Known rows, with every way that one mark hangs from another:
q922[q538[q8]]: .01, -.27, .22, .04, -.06, -.31, -.07, .11, .29, -.13, .09, -.18, .01, -.16, .14, -.18, -.01, -.12, -.06, .12, -.17
q48[q538[q922] q822]: .07, -.07, -.15, .32, -.28, -.06, -.22, .05, -.08, -.13, .01, -.01, -.35, .15, -.23, .00, -.32, -.18, -.06, .48, .03
q8[q538[q922 q925]]: .17, -.18, .03, .00, .02, .09, -.20, .35, .10, .15, -.15, -.08, -.51, .13, -.02, -.02, -.08, -.09, -.28, .33, -.27
q48[q538[q8 q922 q925] q822]: -.20, -.05, .10, .31, -.03, -.28, -.22, .09, .07, -.12, .08, -.14, -.58, -.05, -.14, -.17, -.40, -.27, -.20, .50, -.18
q538[q922 q925]: -.09, .04, .05, .17, .10, .04, -.11, .26, .06, .12, -.21, -.14, -.49, .05, .01, .08, -.21, -.13, -.16, .28, -.25
q925[q538[q8]]: -.20, -.01, .23, -.04, -.01, -.44, -.10, -.03, .19, -.21, .16, -.08, -.05, -.05, -.15, -.25, .08, -.10, -.07, .12, -.12
q971[q347[q8[q538[q922 q925]]]]: .18, -.35, .31, -.07, .10, .15, -.37, .37, .43, .11, -.15, -.24, -.44, -.09, -.08, -.01, -.12, -.25, -.31, .31, .14
q347[q8]: -.01, -.07, .20, -.09, .24, -.05, -.08, -.01, .21, .03, -.05, -.04, .00, -.16, .08, -.06, .03, -.11, -.03, -.01, .16
q822[q48[q538[q922[q256]]]]: -.12, -.12, .04, .09, -.26, .10, -.27, .31, .03, .14, -.24, -.15, -.25, .17, .12, -.13, -.22, -.21, -.44, .43, -.27
q48[q538[q922 q925] q822]: -.06, .01, -.11, .35, -.19, -.04, -.18, .17, -.02, -.05, -.03, -.11, -.58, .07, -.14, .02, -.35, -.20, -.20, .45, -.19
q922[q538]: .16, -.21, .01, .09, -.23, -.09, -.05, .20, .20, -.08, -.01, -.13, .03, -.05, .13, .01, .04, -.04, -.05, .07, -.20
q922[q256 q538[q8[q347]]]: .10, -.51, .51, .01, -.11, -.18, -.40, .26, .54, -.07, .21, -.59, .08, -.28, .18, -.40, -.25, .22, -.09, .13, -.32
q48[q538[q922[q256] q925]]: .02, -.20, .09, .20, -.15, .04, -.39, .34, .18, .21, -.15, -.38, -.41, .06, .07, -.13, -.28, -.03, -.40, .45, -.40
q822[q48[q538[q925]]]: -.22, .13, -.06, -.17, -.13, .03, .03, .31, .00, .00, -.15, -.08, -.19, -.05, .06, -.01, -.04, -.34, -.48, -.01, -.38
q538[q8 q922[q256]]: -.17, -.21, .34, .25, .11, -.13, -.31, .04, .17, .16, .01, -.23, -.30, .04, .15, -.28, -.25, .03, -.12, .48, -.09
q8[q347 q538[q922 q925]]: .30, -.34, .21, -.19, .04, .13, -.36, .51, .30, .01, -.12, -.33, -.46, -.04, -.17, -.07, -.29, .04, -.21, .27, -.34
q922[q538[q8 q925]]: -.10, -.18, .25, .08, .02, -.29, -.05, .25, .33, -.05, .06, -.29, -.21, -.24, .22, -.15, -.04, -.14, -.20, .07, -.40
q822[q48[q538[q8 q925]]]: -.36, .05, .15, -.22, .05, -.19, .00, .24, .09, -.06, -.04, -.11, -.20, -.18, .09, -.21, -.08, -.41, -.47, .04, -.37
q538[q8[q347] q922 q925]: -.11, -.19, .43, -.07, .30, -.14, -.28, .34, .35, -.08, -.07, -.43, -.43, -.22, -.10, -.16, -.45, -.07, -.09, .26, -.29
q971[q347[q8]]: .02, -.19, .28, -.07, .09, .07, -.15, .01, .34, -.05, -.02, -.15, .08, -.21, -.04, -.01, -.04, -.15, -.03, -.02, .42
q922[q256 q538[q8]]: -.02, -.36, .34, .19, -.14, -.24, -.23, .11, .34, .06, .16, -.33, .00, -.13, .32, -.34, -.06, .08, -.16, .20, -.26
q922[q256 q538]: .13, -.30, .14, .23, -.32, -.01, -.20, .19, .26, .13, .05, -.29, .02, .00, .30, -.14, .00, .17, -.14, .15, -.28
q347[q8 q971]: -.03, .09, .13, -.11, .38, -.13, .07, .19, .24, -.07, -.03, -.04, .11, -.27, -.05, -.09, -.08, -.12, -.07, -.01, .15

Rows:
-.13, -.14, .42, -.20, .28, -.15, -.16, .20, .33, -.11, .12, -.39, -.17, -.34, -.06, -.22, -.29, .03, -.06, -.06, -.27  q538[q8[q347] q925]
.24, -.13, .11, -.27, .29, -.06, -.03, .27, .28, -.03, .02, .01, .07, -.22, -.10, -.19, .05, -.09, -.19, .04, .11  q347[q8[q538] q971]
.11, -.34, .34, .06, .17, .12, -.42, .34, .36, .37, -.14, -.29, -.52, .01, .23, -.24, -.07, -.02, -.39, .41, -.20  q347[q8[q538[q922[q256] q925]]]
-.34, .01, .16, -.09, .07, -.18, -.12, .38, .10, -.03, -.22, -.14, -.48, -.05, .04, -.14, -.26, -.50, -.49, .35, -.38  q822[q48[q538[q8 q922 q925]]]
-.17, -.08, .25, .09, .01, -.43, -.24, .11, .21, -.18, -.01, -.10, -.31, .08, -.20, -.18, -.10, -.22, -.09, .44, -.16  q925[q538[q8 q922]]
-.29, -.12, .36, .27, .19, -.12, -.27, .16, .22, .26, -.03, -.34, -.51, -.03, .22, -.26, -.28, -.01, -.26, .42, -.32  q538[q8 q922[q256] q925]
-.14, -.28, .37, .23, -.06, -.22, -.20, .23, .40, .15, .13, -.47, -.21, -.19, .38, -.31, -.07, .06, -.30, .17, -.49  q922[q256 q538[q8 q925]]
-.08, -.14, .07, .28, -.10, -.28, -.25, -.02, .02, -.21, .12, -.04, -.37, .02, -.20, -.20, -.38, -.26, -.07, .54, .05  q48[q538[q8 q922] q822]
-.24, -.03, .26, .13, .28, -.18, -.14, .18, .15, .06, -.10, -.18, -.49, -.07, .05, -.10, -.26, -.20, -.16, .33, -.23  q538[q8 q922 q925]
-.08, -.02, -.09, -.06, -.17, .03, -.13, .33, -.03, -.05, -.30, .00, -.25, .13, -.06, .02, -.19, -.42, -.34, .34, -.18  q822[q48[q538[q922]]]
-.27, -.18, .25, .04, -.10, -.12, -.30, .23, .12, .09, -.13, -.20, -.27, .05, .15, -.32, -.26, -.29, -.45, .49, -.25  q822[q48[q538[q8 q922[q256]]]]
.13, -.37, .30, -.36, .02, -.23, -.34, .19, .36, -.31, .14, -.35, .14, -.31, -.24, -.30, -.30, -.06, -.08, .07, -.11  q48[q538[q8[q347]]]
-.10, -.32, .54, .06, -.03, -.32, -.54, .25, .48, -.12, .09, -.50, -.26, -.03, -.17, -.40, -.34, .13, -.10, .47, -.30  q925[q538[q8[q347] q922[q256]]]
.15, -.08, .16, -.10, .40, -.02, -.13, .53, .33, .09, -.18, -.13, -.41, -.17, -.08, -.11, -.15, -.22, -.35, .32, -.14  q347[q8[q538[q922 q925]] q971]
.02, -.21, .16, .27, -.22, .00, -.17, .31, .30, .21, .02, -.41, -.20, -.08, .37, -.12, -.02, .14, -.29, .12, -.50  q922[q256 q538[q925]]
.25, -.36, .11, .12, -.14, .15, -.39, .20, .10, .26, -.05, -.13, -.32, .23, .08, -.18, -.08, .13, -.24, .47, -.15  q8[q538[q922[q256]]]
-.03, -.06, .32, -.25, .35, -.24, -.05, .27, .32, -.29, .17, -.28, .16, -.39, -.25, -.28, -.37, .07, .03, -.01, -.06  q538[q8[q347[q971]]]
.12, -.28, .14, .16, -.06, .17, -.34, .34, .15, .35, -.09, -.24, -.53, .17, .14, -.16, -.10, .11, -.36, .43, -.37  q8[q538[q922[q256] q925]]
-.01, -.12, .32, -.11, .37, -.22, -.18, .40, .33, -.26, .00, -.30, -.12, -.26, -.30, -.22, -.55, -.05, .00, .31, -.08  q538[q8[q347[q971]] q922]
-.04, -.06, .35, -.12, .20, -.46, -.26, .46, .44, -.41, .06, -.34, -.15, -.20, -.48, -.27, -.42, -.08, -.05, .36, -.22  q925[q538[q8[q347[q971]] q922]]
.37, -.22, .09, -.38, .10, .03, -.12, .44, .27, -.20, .12, -.17, .13, -.21, -.32, -.19, -.21, .17, -.10, -.03, -.11  q8[q347[q971] q538]
-.23, -.09, .13, -.10, -.01, -.19, -.16, .25, .06, -.11, -.19, -.03, -.26, .01, -.03, -.17, -.23, -.49, -.36, .38, -.17  q822[q48[q538[q8 q922]]]
.05, -.30, .24, .08, -.07, -.23, -.41, .13, .22, -.34, .16, -.28, -.30, -.14, -.35, -.25, -.59, -.13, .01, .48, -.01  q48[q538[q8[q347] q922] q822]
.03, -.18, .36, -.13, .20, -.33, -.06, .60, .55, -.27, .13, -.53, -.03, -.51, -.05, -.24, -.36, .00, -.17, .00, -.48  q922[q538[q8[q347[q971]] q925]]
.07, -.12, -.03, .05, -.07, -.03, -.24, .37, .12, .02, -.22, -.22, -.41, .02, -.11, .03, -.26, -.24, -.30, .36, -.32  q48[q538[q922 q925]]
.14, -.27, .32, -.15, .12, -.34, -.09, .47, .51, -.36, .17, -.41, .19, -.44, -.13, -.27, -.35, .02, -.03, .04, -.25  q922[q538[q8[q347[q971]]]]
